Every row comes from one small tree of marks. The marks that hang from a mark follow it in brackets, in alphabetical order. Every link used is in the known rows. Which tree was each row made from?
Known rows
lino{vivuv{limep}}: | +0.23 | -3.76 | -0.11 | -0.28 | +1.64 | -0.81 | +1.82 | -1.16 | +0.24 | +4.71 | +1.99 | +2.74 | -5.32 | -4.64 | -1.81 | +1.31 | -2.96 | -0.74 | +2.37 | +4.57 | -1.13 |
limep{dilafuz lurap pituk vivuv}: | +1.12 | -4.25 | -0.38 | +0.12 | +0.49 | +2.64 | -0.42 | -3.40 | -2.73 | +4.30 | -1.05 | -0.68 | -5.11 | -0.82 | -4.05 | +6.84 | +2.12 | +0.73 | -3.11 | +2.67 | -3.72 |
limep{dilafuz lurap vivuv{lino}}: | +1.30 | -6.02 | -0.58 | -0.29 | +1.24 | +1.77 | +0.20 | -2.48 | -2.36 | +5.11 | -1.25 | -0.62 | -5.75 | -2.20 | -3.41 | +6.51 | -0.10 | +0.82 | -2.20 | +3.14 | -1.21 |
pituk{duro limep}: | -2.11 | -1.06 | -0.62 | -0.60 | -1.68 | +0.64 | +1.63 | -2.28 | +0.64 | +1.14 | -0.61 | +4.75 | -3.79 | -5.98 | +0.59 | -1.29 | -3.15 | -1.20 | +1.57 | +4.78 | +1.28 |
duro{pituk{limep}}: | -0.60 | +0.46 | -2.76 | +0.50 | +0.04 | +1.28 | +0.55 | -0.43 | -0.57 | +2.03 | -1.22 | +2.33 | -3.72 | -4.69 | -0.29 | -1.26 | -6.19 | -0.69 | +0.82 | +5.16 | -0.16 |
vivuv{limep lino}: | +0.82 | -5.66 | -1.78 | -2.26 | +2.02 | -0.98 | +1.30 | +0.58 | -1.34 | +5.46 | +0.32 | +0.76 | -6.10 | -5.16 | -2.27 | +1.54 | -3.85 | +0.29 | +0.85 | +3.66 | +0.45 |
vivuv{limep}: | +0.33 | -3.81 | -2.00 | -0.87 | +1.41 | -1.31 | +1.27 | +0.47 | -0.20 | +3.84 | +1.19 | +1.88 | -5.29 | -4.29 | -1.50 | +0.40 | -3.50 | +0.46 | +0.99 | +3.44 | -1.17 |
vivuv{limep{dilafuz} lino}: | +0.84 | -7.20 | -1.76 | -1.22 | +2.02 | -0.22 | +1.18 | +0.12 | -1.64 | +6.58 | +0.14 | +0.67 | -6.15 | -4.61 | -3.24 | +2.41 | -3.47 | +0.68 | -0.34 | +3.52 | -0.45 |
dilafuz{lino}: | +0.74 | -4.25 | -1.08 | +0.75 | +2.15 | -2.78 | +2.27 | -0.82 | +0.22 | +1.25 | +1.32 | +1.60 | -3.69 | -4.45 | +1.38 | -0.36 | -4.13 | +0.14 | +1.11 | +3.75 | -1.84 |
pituk{duro{lurap} limep}: | -2.56 | +0.91 | -0.31 | +0.24 | -0.45 | +0.81 | +0.64 | -2.81 | +1.16 | +2.20 | -0.53 | +3.82 | -4.42 | -6.33 | +0.11 | -1.49 | -4.58 | -0.15 | +2.77 | +6.04 | +1.38 |
lurap{duro limep}: | -2.50 | -2.47 | +0.03 | +0.01 | +3.51 | -0.48 | +0.25 | -0.80 | -1.10 | +2.15 | -0.21 | +1.34 | -5.65 | -4.13 | +1.18 | -1.24 | -3.93 | +0.47 | +2.69 | +4.72 | +0.23 |
lurap{duro{pituk} limep{dilafuz vivuv{lino}}}: | -2.16 | -4.22 | -0.61 | +1.02 | +3.13 | +3.68 | -2.00 | -1.70 | -2.89 | +6.48 | -1.84 | -1.93 | -6.46 | -4.15 | -1.28 | +2.69 | -5.04 | +1.19 | +0.23 | +6.59 | +1.04 |
lino{vivuv{limep{dilafuz lurap pituk}}}: | +1.20 | -5.50 | +0.41 | -0.52 | +2.26 | +1.52 | +0.23 | -2.53 | -2.83 | +6.29 | +0.49 | +0.69 | -5.74 | -3.02 | -5.17 | +5.72 | +1.20 | -0.99 | -0.52 | +3.48 | -2.95 |
pituk{duro limep{lurap vivuv}}: | -1.20 | -1.31 | -1.00 | -0.26 | -1.88 | +2.96 | +0.15 | -3.49 | -0.51 | +1.91 | -1.22 | +2.39 | -4.16 | -5.29 | -0.58 | +2.92 | +0.27 | -0.86 | -0.58 | +4.55 | +1.13 |
limep{dilafuz{lino{vivuv}} pituk{duro}}: | -0.78 | -5.50 | +2.53 | +1.10 | +0.50 | -0.01 | +1.43 | -4.82 | -0.49 | +3.91 | +1.14 | +2.98 | -3.64 | -5.00 | -0.53 | +2.54 | -0.68 | -1.79 | +1.34 | +5.34 | -1.75 |
limep{dilafuz pituk vivuv}: | +0.38 | -3.90 | -0.42 | +0.36 | -0.29 | +2.07 | +0.49 | -3.25 | -1.49 | +4.34 | -0.23 | +0.39 | -5.07 | -1.44 | -3.25 | +4.86 | +0.35 | +0.76 | -2.01 | +3.37 | -3.41 |
dilafuz{lino{vivuv{limep{lurap}}}}: | +1.80 | -6.00 | -0.47 | +0.47 | +3.83 | -1.42 | +1.48 | -1.17 | -0.88 | +4.09 | +2.00 | +0.71 | -4.66 | -5.70 | -1.02 | +2.66 | -1.70 | -1.07 | +1.51 | +4.14 | -1.26 |
limep{lurap{duro} pituk vivuv}: | -0.53 | -2.11 | +1.17 | -0.74 | +1.59 | +1.86 | -1.07 | -4.12 | -2.60 | +2.79 | -1.39 | -1.38 | -5.94 | -1.98 | -1.65 | +5.11 | +1.75 | +0.43 | -0.46 | +3.58 | -2.07 |
pituk{limep{dilafuz}}: | -0.58 | -2.53 | -2.14 | +0.28 | -0.16 | +0.94 | +1.97 | -1.34 | -0.47 | +2.68 | -0.51 | +2.98 | -3.99 | -4.26 | -1.36 | +0.33 | -3.19 | -0.23 | -0.43 | +3.67 | -0.96 |

Write each row's tree
| -1.99 | -2.16 | +0.19 | +2.80 | +2.35 | +1.75 | +0.75 | -3.50 | -0.44 | +3.71 | -0.14 | +1.54 | -3.58 | -6.88 | +1.14 | -0.35 | -5.95 | -1.69 | +2.14 | +7.16 | +0.00 |
lurap{duro{pituk{limep{dilafuz{lino{vivuv}}}}}}
| -0.93 | -3.64 | -0.08 | -1.86 | -0.27 | +0.19 | +0.08 | -1.61 | -0.99 | +4.31 | +0.54 | +2.20 | -5.28 | -4.95 | -1.96 | +1.16 | -1.15 | -0.57 | +1.05 | +4.21 | -0.53 |
vivuv{limep{pituk{duro}}}
| -0.57 | -4.15 | +0.95 | +0.06 | -1.11 | +2.88 | -0.86 | -4.50 | -2.06 | +4.07 | -1.23 | +0.88 | -5.03 | -2.09 | -3.09 | +6.32 | +2.61 | +0.05 | -2.09 | +3.64 | -2.00 |
limep{dilafuz lurap pituk{duro} vivuv}
| -2.14 | -2.49 | -0.93 | +0.34 | -1.71 | +1.39 | +1.41 | -2.46 | +0.31 | +2.46 | -0.69 | +4.62 | -3.88 | -5.58 | -0.42 | -0.32 | -2.72 | -0.86 | +0.41 | +4.65 | +0.63 |
pituk{duro limep{dilafuz}}
| -2.68 | -2.57 | -0.23 | +0.39 | +2.60 | +1.26 | -0.29 | -1.96 | -1.00 | +3.13 | -0.03 | +0.08 | -5.93 | -3.96 | +0.72 | +1.00 | -2.39 | +1.05 | +1.60 | +5.27 | +0.15 |
lurap{duro limep{vivuv}}
| +0.87 | -7.31 | -2.52 | +1.05 | +2.93 | -1.82 | +1.72 | +0.19 | -0.38 | +4.87 | +1.91 | +0.80 | -4.44 | -5.36 | -0.85 | +0.57 | -3.76 | +0.68 | -0.18 | +3.55 | -1.92 |
vivuv{limep{dilafuz{lino}}}
| -0.54 | -5.49 | +2.34 | +1.94 | +3.98 | -0.74 | +1.10 | -4.04 | -0.94 | +3.00 | +0.54 | +0.95 | -4.62 | -4.43 | +0.42 | +3.08 | -1.43 | -0.78 | +1.77 | +4.58 | -1.86 |
limep{dilafuz{lino{vivuv}} lurap{duro}}
| -1.78 | -3.26 | +2.14 | +0.35 | +1.20 | +1.65 | -0.53 | -4.25 | -0.35 | +7.33 | +0.98 | +2.31 | -6.04 | -5.16 | -3.84 | +2.91 | -1.60 | -0.35 | +2.33 | +6.17 | -1.01 |
lino{vivuv{limep{dilafuz pituk{duro{lurap}}}}}
| -1.09 | -3.44 | +0.92 | +1.47 | +3.52 | +1.71 | -1.46 | -2.21 | -1.99 | +6.06 | -0.35 | +0.24 | -6.12 | -3.88 | -2.49 | +3.29 | -3.54 | -0.70 | +1.76 | +5.58 | -1.24 |
lino{vivuv{limep{dilafuz lurap{duro{pituk}}}}}
| -1.06 | -4.16 | -0.63 | -0.66 | +1.28 | +3.77 | -0.16 | -3.79 | -2.67 | +4.86 | -2.57 | -0.91 | -5.97 | -4.94 | -2.20 | +4.87 | -0.29 | -0.01 | -1.35 | +4.30 | +1.12 |
pituk{limep{dilafuz lurap{duro} vivuv{lino}}}
| +1.89 | -7.41 | -1.90 | -0.34 | +3.38 | -0.14 | +0.21 | -1.01 | -3.17 | +5.16 | +0.61 | -1.48 | -4.82 | -4.16 | -3.12 | +4.03 | +0.02 | +0.11 | -1.98 | +2.87 | -2.91 |
vivuv{limep{dilafuz{lino} lurap pituk}}
| -0.33 | -5.72 | +0.81 | -0.28 | +2.24 | +1.96 | -0.55 | -3.40 | -2.57 | +4.88 | -1.80 | -1.28 | -6.50 | -2.83 | -2.23 | +5.84 | -0.14 | +0.87 | -0.93 | +3.89 | -0.45 |
limep{dilafuz lurap{duro} vivuv{lino}}
| -1.02 | -4.10 | +0.71 | +1.54 | +3.09 | +1.16 | +1.36 | -4.28 | -1.28 | +2.86 | -0.10 | +1.35 | -4.00 | -6.43 | +0.45 | +2.10 | -1.48 | -1.71 | +1.29 | +5.05 | -0.17 |
pituk{limep{dilafuz{lino{vivuv}} lurap{duro}}}
| +1.45 | -5.99 | -1.38 | +2.11 | +1.90 | +0.19 | +0.64 | -2.42 | -1.22 | +3.30 | +0.49 | -0.64 | -4.08 | -2.97 | -0.92 | +4.74 | -0.43 | +0.92 | -2.13 | +3.30 | -2.63 |
limep{dilafuz{lino} lurap vivuv}
| -1.22 | -2.87 | -0.19 | +4.25 | +5.06 | +0.59 | -0.60 | -1.84 | -0.77 | +5.48 | +0.99 | +0.03 | -4.46 | -5.20 | -0.38 | +0.14 | -7.57 | +0.49 | +2.73 | +7.93 | -0.92 |
duro{lurap{limep{dilafuz{lino{vivuv}}}} pituk}
| +1.24 | -3.82 | +0.49 | -1.47 | +2.10 | +0.80 | +0.29 | -2.27 | -2.52 | +5.10 | +0.55 | +0.54 | -5.83 | -3.51 | -4.06 | +4.76 | +0.86 | -1.30 | +0.73 | +3.55 | -2.02 |
lino{vivuv{limep{lurap pituk}}}
| +1.82 | -7.41 | -1.20 | -2.51 | +2.81 | +1.37 | -0.38 | -1.10 | -4.35 | +7.06 | -1.21 | -1.59 | -6.60 | -3.34 | -5.59 | +5.79 | +0.35 | +0.15 | -2.15 | +2.66 | -1.47 |
vivuv{limep{dilafuz lurap pituk} lino}
| +1.47 | -7.55 | -1.73 | -1.46 | +2.91 | +0.26 | +0.40 | -0.09 | -2.85 | +6.37 | -0.69 | -0.52 | -6.33 | -4.02 | -4.11 | +4.55 | -1.66 | +0.44 | -1.25 | +2.75 | -0.58 |
vivuv{limep{dilafuz lurap} lino}
| -1.22 | -1.27 | -0.73 | -0.88 | -1.02 | +1.12 | +0.68 | -2.44 | -0.66 | +1.08 | -1.44 | +3.49 | -3.94 | -5.58 | -0.19 | +0.66 | -1.21 | -1.42 | +0.74 | +4.04 | +1.21 |
pituk{duro limep{lurap}}
| +0.35 | -2.82 | -2.14 | +0.11 | +0.60 | +1.31 | +1.16 | -1.68 | -1.64 | +2.39 | -1.40 | +1.95 | -4.16 | -3.71 | -2.14 | +2.34 | -1.43 | -0.48 | -1.42 | +2.96 | -1.17 |
pituk{limep{dilafuz lurap}}
| +1.07 | -4.16 | -0.03 | -0.50 | +2.46 | -0.36 | +0.87 | -1.16 | -1.00 | +4.52 | +1.08 | +1.66 | -5.68 | -3.95 | -2.64 | +3.31 | -1.21 | -1.04 | +1.58 | +3.68 | -1.24 |
lino{vivuv{limep{lurap}}}
| +0.84 | -4.70 | -2.20 | -0.59 | +0.21 | +3.49 | +0.45 | -2.51 | -2.54 | +4.95 | -2.03 | -0.18 | -5.15 | -4.39 | -3.37 | +5.50 | -0.20 | -0.04 | -2.70 | +3.80 | +0.46 |
pituk{limep{dilafuz lurap vivuv{lino}}}
| -2.20 | -2.35 | -0.40 | +0.36 | -0.89 | +3.66 | -0.32 | -4.33 | +0.03 | +6.07 | -1.52 | +1.46 | -5.52 | -6.60 | -2.29 | +2.57 | -2.90 | +0.64 | +0.10 | +6.50 | +2.24 |
pituk{duro{lurap} limep{dilafuz vivuv{lino}}}
| -0.33 | -2.50 | +1.24 | -1.58 | -0.02 | +0.37 | -0.25 | -3.18 | -1.90 | +1.77 | -1.16 | +2.13 | -4.77 | -2.84 | -1.50 | +3.16 | +0.74 | -0.95 | +0.39 | +3.25 | -1.37 |
limep{lurap pituk{duro}}
| -2.86 | -2.39 | -0.55 | +1.84 | +3.60 | +1.34 | -1.38 | -0.75 | -1.92 | +3.75 | -1.19 | +0.50 | -5.40 | -3.48 | +0.08 | -0.61 | -6.21 | +0.76 | +1.49 | +5.94 | -0.64 |
lurap{duro{pituk} limep{dilafuz}}
| -0.86 | -4.54 | +0.65 | +1.50 | +0.36 | +1.35 | +1.69 | -4.36 | -0.43 | +2.80 | +0.24 | +3.49 | -3.12 | -6.96 | +0.10 | +1.99 | -0.87 | -2.48 | +0.91 | +5.30 | +0.54 |
pituk{duro limep{dilafuz{lino{vivuv}} lurap}}
